Each row was made from one path, in order. Every step used is in the known rows, and no mark comes twice. Write each row's path.
Known rows
vozam, nuziki, vileton, vapubog: [17 -28 -14 12 -13 -29 -1 -29 -31 -17 31 -1 36 20 -17 59 24 -14 -57 28 6 -29 21 -31 -49 -20 23 -12 -29 -43 -20 16 6]
sati, vileton, tavit: [-3 17 -32 41 35 -4 -26 30 4 -2 23 -17 -7 29 9 34 18 37 -29 3 34 -21 29 -26 8 -15 21 -8 -29 26 11 22 19]
sati, vileton: [19 -20 -27 22 25 -19 6 17 -13 6 5 -16 7 44 16 18 27 12 -13 32 17 -25 18 -22 15 -12 -4 -6 -17 -3 7 5 37]
vozam, nuziki, laron: [24 -20 2 2 22 -28 -27 -18 -8 -31 9 -27 -4 6 -32 6 8 -48 -47 19 -14 -5 -5 -33 10 -39 16 -8 -69 7 -26 -18 -23]
tavit, vileton, vapubog, novis: [-6 2 -45 -13 19 -25 11 -23 -60 33 10 18 10 27 23 65 17 -18 -6 30 3 31 21 21 -16 -2 23 26 -5 -14 -1 41 9]
vapubog, novis, vileton, safi, nuziki, vozam: [9 11 -8 10 9 24 24 -49 23 18 -21 52 -2 -1 20 12 -17 3 -77 14 -1 22 28 -49 20 20 -4 17 5 -19 -16 3 -37]
vozam, nuziki, vileton, vuto: [-5 -15 -20 6 -38 -9 -22 -8 -3 -41 -4 3 36 19 -22 55 -12 -41 -28 34 -2 -15 -1 -62 -7 -6 23 -4 -21 -30 1 8 25]
sati, vileton, vapubog, novis: [14 -19 -57 20 25 -53 26 -4 -51 62 7 17 24 42 26 70 40 -9 -31 28 0 5 41 3 23 -6 -2 6 5 -21 -7 23 29]
repa, vileton, busen: [61 -38 -53 42 21 3 10 -10 6 -9 17 10 -19 38 -25 -16 30 8 -46 21 12 -21 11 -18 -37 -3 22 22 -22 18 11 7 4]
nuziki, laron: [18 -23 -7 -1 26 -8 -20 -11 -5 -11 8 -24 16 -9 -2 10 -6 -46 -40 3 1 -9 -4 -6 11 -11 5 -20 -39 15 -38 -6 -22]
busen, vileton: [-4 -28 -19 15 -12 1 7 -18 -5 -9 13 9 39 -4 26 33 5 4 -16 23 16 -22 -8 5 -1 2 -4 25 -32 -4 4 -15 6]
vuto, vileton: [15 4 -1 30 30 20 4 -6 -9 -7 -19 -26 19 10 3 -20 15 -3 -22 32 11 -5 23 -16 20 15 19 -18 4 22 -17 18 40]
repa, vileton: [53 -9 -22 48 16 16 7 -23 0 -21 5 -12 -12 26 -6 -19 9 -1 -25 37 10 -14 7 -5 -2 21 3 5 -21 -1 -1 12 4]
vileton, safi: [31 0 4 32 7 -3 6 -5 1 0 20 5 -12 28 20 -1 15 -11 -24 2 8 18 19 -10 -8 -13 -5 14 -6 -23 -36 -15 -19]
novis, vileton: [-9 -1 1 10 -9 47 2 -4 23 -15 4 35 18 23 4 10 -15 -10 -42 18 7 -5 -3 -30 22 11 15 -30 -8 17 -21 9 7]
vileton, vuto: [-6 -3 -26 -3 -11 4 -21 -3 5 -11 -11 12 32 25 9 35 -14 -35 1 25 0 -3 0 -33 8 18 22 6 0 -7 -16 13 14]
busen, vileton, tavit: [-26 8 -25 36 2 13 -24 -2 10 -15 30 6 23 -17 19 49 -1 29 -31 -4 34 -16 8 -2 -7 -1 20 19 -43 23 7 5 -10]
nuziki, vileton: [3 -28 -10 17 -11 9 3 -4 -10 -23 12 -3 41 8 5 34 -5 -14 -31 14 22 -28 -1 -10 -12 4 -7 -18 -12 -17 -5 9 16]
busen, vileton, vapubog: [4 -33 -30 10 -11 -21 7 -36 -26 16 29 14 53 -2 25 60 23 5 -38 22 15 -24 14 5 -37 3 16 17 -19 -24 -24 7 -1]
sati, vileton, safi: [45 -7 -11 46 15 -25 13 16 -8 18 18 -14 -19 43 23 11 36 8 -30 12 13 9 35 -27 1 -23 -8 1 -5 -27 -20 -11 13]
nuziki, vileton, busen: [16 -58 -43 13 -3 -2 6 8 -6 -12 22 18 27 22 -13 34 16 -3 -51 3 23 -36 3 -20 -45 -18 12 2 -12 5 10 4 17]
vapubog, novis, vileton: [-16 1 -19 12 -5 30 21 -5 3 17 -7 56 22 26 12 34 -13 -24 -40 20 -7 23 3 -11 58 13 -1 -14 5 14 -11 9 12]
repa, vileton, tavit: [28 29 -28 66 26 25 -24 -5 15 -24 25 -13 -21 12 -9 1 2 25 -40 8 27 -9 21 -11 -9 13 27 1 -34 26 1 31 -12]
tavit, vileton, nuziki: [6 -21 -8 -41 10 13 -15 -17 -41 -29 1 -10 12 49 -15 1 14 6 18 43 -4 0 -5 3 -29 3 49 13 -37 5 16 26 31]
busen, vileton, nuziki: [9 -54 -14 -11 -14 -1 4 -29 -26 -12 7 15 59 20 -2 20 22 9 -12 35 -10 -23 -8 5 -1 11 20 21 -40 -5 6 -12 28]
vileton, vapubog: [14 -16 -20 3 13 -18 -1 -23 -23 13 24 7 31 26 14 34 22 -8 -31 17 11 -16 21 -2 -33 4 21 0 -9 -19 -36 19 -5]
motul, vileton, tavit: [-3 39 -44 30 34 5 -51 19 5 -37 28 -20 -18 12 3 -10 -14 18 -45 6 44 -2 23 -3 13 -1 40 21 -22 16 9 23 -5]
vileton, nuziki, laron: [30 -49 -3 -25 20 -11 -23 -20 -23 -13 2 -19 34 11 -25 3 10 -41 -36 13 -22 -10 -4 -3 10 -5 26 -23 -48 13 -37 -4 -3]
vozam, nuziki, vileton: [8 -24 -2 19 -15 -10 -3 -11 -13 -43 13 -7 21 22 -23 29 6 -16 -40 29 7 -25 -1 -35 -14 -24 2 -5 -41 -25 8 -5 17]
safi, nuziki: [41 -5 1 -3 19 -6 -8 -20 20 -7 -8 25 24 -2 18 -2 -5 15 -30 20 36 -38 2 -18 12 12 -1 18 18 -5 11 11 -9]
vileton, repa: [-18 -13 -12 9 2 29 -15 -35 11 -9 -8 32 43 36 2 24 2 0 20 2 -20 -13 -11 -33 -3 17 -9 5 -18 -10 -10 6 8]
novis, vileton, nuziki, vozam: [-26 -28 -9 -26 1 61 8 -47 0 -24 -15 19 29 43 -22 -6 -4 2 -44 37 -30 -7 8 -47 -9 32 36 -16 -57 10 -18 8 6]
vapubog, vileton: [15 -12 -26 7 -4 -23 -11 -3 -29 16 10 -20 34 29 -18 8 1 7 -40 14 0 -14 -11 -27 -5 13 3 12 -16 8 30 -11 20]
motul, vileton: [23 5 -38 6 25 -8 -20 3 -10 -34 10 -19 -6 24 5 -32 -9 -8 -31 32 29 -6 11 1 18 2 18 26 -9 -11 7 7 12]

Write each row's path
[11 0 -37 27 31 -21 25 -23 -47 53 -11 10 33 14 17 39 30 -21 -37 29 -6 22 43 6 24 15 15 -2 23 -2 -30 33 35] -> vuto, vileton, vapubog, novis
[59 -34 -18 18 9 13 4 -33 -20 -23 -2 -6 13 50 -29 -26 25 4 -19 45 -15 -15 8 -3 -3 25 28 1 -31 0 0 11 24] -> repa, vileton, nuziki
[31 -25 -33 -20 17 -5 -24 -9 -30 -35 2 -10 16 51 -18 -37 8 -2 -23 41 4 -10 9 5 17 10 39 21 -18 -11 8 7 32] -> motul, vileton, nuziki
[-5 37 -10 50 41 30 -26 11 8 -13 3 -26 3 -4 -1 1 8 25 -38 4 28 -1 34 -20 10 8 41 -19 -11 47 -11 34 23] -> vuto, vileton, tavit
[29 -19 1 40 -15 0 9 -3 -5 -11 25 0 12 10 14 25 7 -16 -45 -3 18 4 20 -13 -21 -11 -11 -9 1 -40 -31 -9 -8] -> nuziki, vileton, safi
[5 -26 -4 6 -17 23 -15 -44 22 -17 -15 47 73 -8 1 47 -14 15 -18 -2 10 -47 -12 -46 -13 25 -17 -9 22 -32 10 24 10] -> safi, nuziki, vileton, repa
[5 -8 -10 -14 33 18 2 -48 16 -15 -22 9 14 -1 10 -5 -11 19 -40 27 16 -32 13 -41 -14 27 2 27 -25 -6 4 11 -25] -> safi, nuziki, vozam
[23 -32 -27 5 23 35 13 -60 -18 -28 -15 -20 4 47 -31 -30 15 7 -31 52 -29 -13 18 -29 -28 38 28 10 -68 -4 -3 10 5] -> repa, vileton, nuziki, vozam
[23 -3 -16 25 25 -4 6 -22 -29 19 2 -18 33 8 5 14 31 -2 -42 28 11 -8 39 -13 -21 14 37 -25 11 0 -44 36 31] -> vuto, vileton, vapubog
[40 -57 -18 -14 29 -29 -17 -4 -28 1 -1 -35 26 24 -23 14 28 -23 -40 23 -15 -21 10 -18 18 -14 25 -34 -46 11 -22 0 23] -> sati, vileton, nuziki, laron
[35 1 -40 34 -11 14 -15 -20 11 -21 -13 -2 8 23 -7 12 -11 -27 -14 38 2 -4 6 -36 3 34 25 3 -4 -10 -9 25 15] -> repa, vileton, vuto
[-2 -9 -14 4 -7 20 3 -25 0 9 22 36 33 20 6 42 5 -7 -60 17 6 -9 18 -24 -18 12 34 -36 1 -5 -47 30 -1] -> novis, vileton, vapubog
[-9 -21 -29 1 -34 8 -18 -1 0 -24 -6 6 52 9 3 61 -24 -39 -19 19 12 -17 -1 -38 -6 21 15 -16 6 -22 -13 22 26] -> nuziki, vileton, vuto
[62 -24 5 11 4 -31 -16 -32 16 4 10 6 17 -61 20 21 -5 -15 -78 -7 26 -11 6 -17 6 -15 -2 8 -4 -16 -31 -20 -47] -> busen, vileton, safi, nuziki, laron
[0 -30 -51 7 1 15 21 6 6 26 6 70 9 39 -8 33 10 -14 -59 8 -3 9 5 -23 19 -8 17 6 2 32 4 4 14] -> vapubog, novis, vileton, busen
[-16 -19 -36 2 -36 1 -12 -15 3 -11 -4 18 52 -3 20 60 -13 -21 -6 28 6 -12 -9 -27 3 18 17 23 -11 -12 -4 -1 17] -> busen, vileton, vuto
[103 -8 3 37 24 -20 -15 -35 22 -5 6 -11 -19 -39 -3 -18 -3 -18 -83 3 22 -5 16 -23 2 -3 4 -6 3 -13 -40 1 -51] -> repa, vileton, safi, nuziki, laron
[26 2 0 5 25 11 7 -49 18 -6 -10 10 -7 -2 17 -9 -4 16 -54 15 14 -8 27 -46 -22 14 -1 32 -13 -28 -16 -2 -43] -> vileton, safi, nuziki, vozam
[43 -53 -36 2 -1 -14 1 -4 15 -9 10 36 35 -1 -9 29 9 15 -69 4 44 -55 3 -30 -38 -9 12 11 18 0 25 14 8] -> safi, nuziki, vileton, busen
[46 13 3 23 -6 5 17 -22 29 26 -7 73 3 -3 26 17 -10 1 -72 5 18 21 21 -30 44 7 -7 8 48 -18 -15 2 -21] -> vapubog, novis, vileton, safi, nuziki
[35 -4 -12 15 32 -7 13 -32 14 6 -15 -3 -14 11 20 -3 11 32 -59 23 20 -16 40 -59 -16 6 -3 22 -13 -30 -4 0 -18] -> sati, vileton, safi, nuziki, vozam
[-38 -3 -20 13 -17 50 5 -35 16 17 -22 79 49 32 2 52 -15 -15 -8 5 -38 20 -10 -40 45 24 -9 -13 4 3 -13 15 16] -> vapubog, novis, vileton, repa
[62 3 12 19 12 -16 -2 -20 24 4 4 27 -2 -2 25 -6 5 14 -44 5 34 -8 18 -23 2 -3 -5 25 30 -28 -14 -4 -28] -> vileton, safi, nuziki
[36 -13 10 43 -21 -18 4 -9 -10 -29 26 -5 -6 21 -12 21 17 -18 -55 12 4 7 19 -37 -23 -36 -2 4 -26 -48 -20 -20 -8] -> vozam, nuziki, vileton, safi
[-33 -27 -25 -22 4 46 24 -47 -18 2 -26 35 30 47 -16 14 -4 -13 -43 39 -42 16 13 -31 22 32 24 -4 -47 8 -10 7 11] -> vapubog, novis, vileton, nuziki, vozam
[21 -52 -35 14 -7 -20 -1 1 -10 -32 24 14 11 35 -40 27 28 -5 -59 17 11 -34 1 -43 -47 -41 23 15 -40 -4 21 -8 16] -> vozam, nuziki, vileton, busen
[1 -1 -23 -19 15 -6 -10 -25 -42 -4 26 -8 7 23 14 42 16 1 -9 29 19 -2 16 2 -67 -4 46 7 -18 -14 -13 45 2] -> tavit, vileton, vapubog
[38 13 -23 5 32 1 -7 -42 15 -22 -9 -4 -23 -3 14 -39 -13 18 -70 24 27 -2 34 -39 -12 15 12 48 -5 -38 -5 2 -38] -> motul, vileton, safi, nuziki, vozam
[9 -33 -24 10 -10 -13 4 -23 -29 2 28 4 54 8 9 64 12 -13 -51 11 20 -30 19 -6 -46 4 15 -22 -2 -36 -31 29 7] -> nuziki, vileton, vapubog
[53 -12 -34 42 15 -8 7 -39 -20 6 21 -5 7 23 -3 14 26 0 -44 31 10 -15 28 -4 -39 20 24 -4 -11 -21 -31 33 -5] -> repa, vileton, vapubog
[2 -11 -42 8 17 -34 21 -23 -45 47 10 31 32 31 24 58 24 -27 -27 19 -7 16 26 17 14 5 1 18 4 -19 -22 19 2] -> vileton, vapubog, novis
[70 3 -2 17 -4 -39 -10 -18 2 24 9 10 15 -1 3 -6 1 26 -71 1 26 -9 10 -41 -5 6 -2 28 31 -21 18 -14 -14] -> vapubog, vileton, safi, nuziki
[-23 -21 -19 -47 23 36 -3 -46 -38 -37 -11 -22 5 46 -17 -4 6 9 3 48 -21 2 5 -22 -52 18 47 21 -74 1 11 21 10] -> tavit, vileton, nuziki, vozam
[-2 -27 -16 -13 -10 26 17 -18 -17 11 -12 56 40 51 -12 20 3 -18 -32 32 -31 18 2 -7 52 20 23 -15 -7 14 -7 9 32] -> vapubog, novis, vileton, nuziki
[15 7 7 5 6 40 11 -48 39 -9 -12 34 -5 -6 13 -7 -18 18 -78 13 12 0 24 -63 -11 20 11 6 -6 -18 -25 3 -41] -> novis, vileton, safi, nuziki, vozam
[7 12 -10 26 8 9 -32 0 26 -25 18 15 30 -30 7 44 -20 33 -62 -12 60 -42 15 -24 -10 5 15 -10 7 7 15 35 -10] -> safi, nuziki, vileton, tavit
[17 -15 -22 -8 -31 -1 -20 -12 18 -20 -18 26 59 -17 8 55 -30 -20 -37 19 32 -36 -1 -49 0 27 12 -8 37 -28 4 30 16] -> safi, nuziki, vileton, vuto
[16 -42 3 -26 1 21 -22 -22 -2 -17 1 6 37 7 -32 7 -7 -41 -61 12 -23 -3 -8 -22 23 3 39 -55 -37 26 -45 3 -1] -> novis, vileton, nuziki, laron
